Known rows, with every step that occurs
Y V X C B: [-0.06  0.08  0.01  0.06 -0.49 -0.32 -0.11 -0.52 -0.01 -0.32  0.15  0.32
 -0.18 -0.18 -0.01  0.45 -0.12  0.44 -0.08 -0.18 -0.22  0.15]
L B: [-0.09 -0.09  0.03  0.09 -0.09  0.00 -0.10  0.31  0.05 -0.16  0.10  0.37
  0.03 -0.32  0.18 -0.22 -0.22  0.16  0.13  0.02  0.09 -0.21]
Z X V L B C: [ 0.24 -0.02  0.26 -0.14  0.27  0.68  0.30 -0.14  0.09  0.33 -0.37  0.04
  0.01  0.29  0.09 -0.28 -0.08 -0.16 -0.39 -0.08  0.07  0.08]
Y V L B C X Z: [ 0.14 -0.27 -0.07 -0.10  0.26  0.40  0.38 -0.23 -0.01 -0.06 -0.43 -0.05
  0.06  0.13 -0.08 -0.21  0.22 -0.19 -0.14  0.09  0.01 -0.12]
X V L B: [ 0.12 -0.18  0.27  0.18  0.25  0.42 -0.09  0.19  0.05 -0.14 -0.17  0.33
  0.11  0.15  0.13 -0.09 -0.28 -0.11 -0.02  0.32  0.04 -0.11]
X C B L V: [-0.08 -0.15 -0.24 -0.08 -0.04 -0.07 -0.17 -0.08 -0.17  0.21  0.34 -0.17
 -0.06 -0.08 -0.08 -0.24 -0.01 -0.05 -0.09  0.10 -0.28  0.19]
B C X V L: [-0.04  0.07 -0.01 -0.07  0.31  0.24  0.08 -0.30  0.09 -0.06 -0.38 -0.20
  0.04  0.62 -0.17 -0.08  0.25 -0.46 -0.05  0.13  0.07  0.10]
C B: [-0.21 -0.04 -0.05 -0.01 -0.09 -0.22 -0.19  0.11 -0.08 -0.36  0.14  0.15
  0.10 -0.14  0.05 -0.09 -0.16  0.22  0.24  0.03  0.01 -0.02]
B L V X Z: [ 0.34  0.09  0.10  0.12  0.04 -0.18  0.02  0.35 -0.12  0.40 -0.12 -0.09
  0.00 -0.12 -0.02  0.34  0.15 -0.07 -0.01  0.00 -0.06 -0.13]
Y M: [-0.38 -0.05  0.05  0.28 -0.17 -0.43 -0.14  0.28  0.17 -0.30  0.20  0.31
  0.16 -0.29  0.09  0.17 -0.07  0.22  0.32  0.26  0.14 -0.02]
M Y V L B C X: [ 0.06 -0.19 -0.26 -0.08  0.19  0.36  0.55 -0.13  0.16  0.16 -0.02 -0.28
  0.14  0.09 -0.07 -0.22  0.26 -0.39 -0.14 -0.02  0.04  0.16]
M Y V X: [ 0.10  0.21 -0.06  0.18 -0.25 -0.41  0.08  0.13  0.20 -0.06  0.14  0.03
  0.10 -0.29 -0.05  0.66  0.09  0.20  0.05 -0.08  0.09  0.04]
M Y V L B: [ 0.06 -0.26 -0.07  0.15  0.17  0.19  0.22  0.36  0.13 -0.05  0.07 -0.01
  0.24 -0.18  0.06  0.11 -0.07 -0.09  0.03  0.23  0.13  0.00]
B L V: [-0.12  0.04 -0.14  0.15  0.21 -0.27 -0.11  0.42  0.07  0.38 -0.01 -0.20
  0.14 -0.11 -0.07 -0.08  0.10 -0.37  0.25  0.23 -0.04 -0.05]
L V: [-0.12  0.11 -0.07  0.16  0.02 -0.34 -0.32  0.21  0.00  0.05 -0.24  0.13
  0.22 -0.12  0.05 -0.05  0.10 -0.21  0.09  0.10  0.03 -0.21]
V L B C X: [-0.15 -0.12 -0.04 -0.08  0.17  0.38  0.36 -0.03  0.02  0.11 -0.20 -0.05
 -0.07  0.27  0.09 -0.41  0.11 -0.48  0.07 -0.11  0.09 -0.01]
L B C: [-0.10 -0.12 -0.17 -0.10 -0.13  0.13  0.12  0.11  0.09 -0.02  0.01  0.42
 -0.03 -0.22  0.08 -0.39 -0.02  0.07 -0.13 -0.07  0.07  0.02]
Z X: [-0.12  0.27  0.16 -0.05 -0.01 -0.21 -0.10  0.12  0.03  0.02 -0.09 -0.22
  0.01 -0.04  0.06  0.13 -0.01  0.15  0.18 -0.21  0.28 -0.21]
Z X V L: [ 0.09  0.17  0.40  0.05  0.34  0.21 -0.09  0.03  0.05  0.04 -0.39 -0.27
  0.09  0.43  0.03  0.24 -0.10 -0.11  0.03  0.07  0.22 -0.10]

Rows
[-0.22 -0.09 -0.15 -0.15 -0.31 -0.12 -0.34 -0.22 -0.19 -0.45  0.36  0.16
 -0.17 -0.07  0.00 -0.04 -0.12  0.42 -0.04 -0.05 -0.04  0.07] => X C B
[ 0.02  0.19 -0.13 -0.13  0.08  0.02 -0.06 -0.42  0.16 -0.15 -0.19 -0.06
  0.04  0.26 -0.22 -0.20  0.24 -0.12 -0.16  0.02 -0.01  0.08] => B C X V
[ 0.14 -0.25 -0.02 -0.22  0.20  0.53  0.33 -0.02 -0.20 -0.02 -0.26 -0.10
 -0.08  0.25  0.04 -0.32  0.18 -0.19 -0.13 -0.07  0.12 -0.15] => V L B C X Z
[-0.09  0.10  0.05 -0.26 -0.28  0.01 -0.18 -0.38 -0.21 -0.13  0.25 -0.18
 -0.19  0.00  0.06 -0.02 -0.12  0.48 -0.16 -0.36  0.03  0.03] => Z X C B
[ 0.06  0.06 -0.01 -0.12  0.02 -0.17 -0.18  0.05 -0.17 -0.38 -0.08 -0.25
 -0.01  0.05 -0.08  0.08  0.18  0.20  0.16 -0.02  0.20 -0.34] => C X Z
[ 0.12 -0.05  0.29  0.12  0.32  0.42  0.01 -0.06  0.03 -0.07 -0.19 -0.01
  0.10  0.31  0.11 -0.24 -0.16 -0.32  0.03  0.16 -0.02 -0.16] => C X V L B
[-0.30 -0.06  0.01  0.24  0.23 -0.23 -0.07  0.15  0.17 -0.24 -0.36 -0.01
  0.16  0.14 -0.07  0.36 -0.02 -0.22  0.41  0.36  0.17 -0.13] => Y V L
[ 0.11 -0.19  0.06 -0.01  0.23  0.57  0.13 -0.03  0.11  0.02 -0.27  0.37
  0.04  0.23  0.04 -0.28 -0.07 -0.21 -0.28  0.23  0.02  0.10] => X V L B C
[ 0.03  0.32  0.13  0.27 -0.23 -0.40 -0.15  0.13  0.02  0.20 -0.29  0.28
  0.09 -0.10  0.16  0.29  0.06 -0.20  0.04 -0.19 -0.05 -0.16] => L V X
[ 0.06  0.03 -0.03 -0.20  0.01  0.04 -0.01 -0.22 -0.20  0.49  0.23 -0.48
 -0.07 -0.02 -0.01 -0.22 -0.01  0.00 -0.20 -0.21 -0.22  0.17] => Z X C B L V
[-0.05  0.03 -0.01 -0.06 -0.32 -0.11  0.01 -0.10 -0.12  0.06  0.53 -0.04
 -0.36 -0.03 -0.04  0.26 -0.16  0.28  0.06 -0.21 -0.17  0.27] => V X C B L
[-0.08 -0.11 -0.15  0.07  0.18 -0.16 -0.02  0.26 -0.05  0.29  0.12 -0.18
  0.20 -0.16 -0.01 -0.31 -0.05 -0.25  0.19  0.19 -0.22  0.11] => C B L V
[-0.05  0.01 -0.06  0.04 -0.27 -0.26  0.07 -0.30  0.07  0.01  0.36 -0.03
 -0.25 -0.15 -0.13  0.39 -0.15  0.29  0.06 -0.05 -0.28  0.31] => Y V X C B L
[-0.20 -0.13 -0.13 -0.02  0.14 -0.15  0.02  0.32  0.00 -0.03  0.35 -0.18
  0.00 -0.12 -0.06 -0.15 -0.17  0.06  0.39  0.17 -0.04  0.13] => C B L
[-0.21 -0.17 -0.22 -0.15 -0.10 -0.04 -0.15 -0.01 -0.13 -0.12  0.58 -0.16
 -0.24 -0.03 -0.12 -0.08 -0.13  0.26  0.10  0.08 -0.10  0.22] => X C B L
[ 0.14  0.28  0.28 -0.01  0.11 -0.03 -0.23 -0.09  0.10 -0.03 -0.18 -0.11
  0.08  0.08 -0.03  0.11 -0.08  0.23 -0.10 -0.04  0.14 -0.12] => Z X V
[ 0.05  0.20 -0.02  0.11 -0.22 -0.25 -0.12  0.00 -0.04  0.44  0.16 -0.04
 -0.25 -0.03 -0.03  0.34  0.07 -0.16 -0.09 -0.15 -0.15  0.09] => B L V X C
[ 0.15  0.02 -0.04 -0.11  0.04  0.34  0.11 -0.37  0.14 -0.02 -0.09  0.17
  0.05  0.05 -0.03 -0.53  0.05 -0.07 -0.33 -0.04 -0.12  0.06] => L B C X V
[ 0.19 -0.14 -0.13 -0.28 -0.04  0.31  0.20 -0.12 -0.13 -0.12 -0.05  0.09
 -0.06 -0.10 -0.01 -0.45  0.20  0.14 -0.26 -0.17  0.06 -0.16] => L B C X Z
[ 0.08  0.10  0.07  0.16 -0.04 -0.21  0.14  0.15 -0.05  0.45  0.08 -0.06
  0.08 -0.15  0.09  0.06 -0.06 -0.26  0.17 -0.10 -0.29  0.16] => C B L V X
[-0.10  0.24  0.07  0.04 -0.50 -0.28 -0.27 -0.12 -0.06 -0.22  0.17  0.28
 -0.35  0.00  0.04  0.53 -0.01  0.34 -0.04 -0.29  0.08 -0.03] => V X C
[ 0.40  0.06 -0.03  0.03 -0.21 -0.26  0.05  0.16 -0.01 -0.23  0.06  0.00
  0.09 -0.32 -0.12  0.73  0.17  0.49 -0.17 -0.05  0.12 -0.08] => M Y V X Z
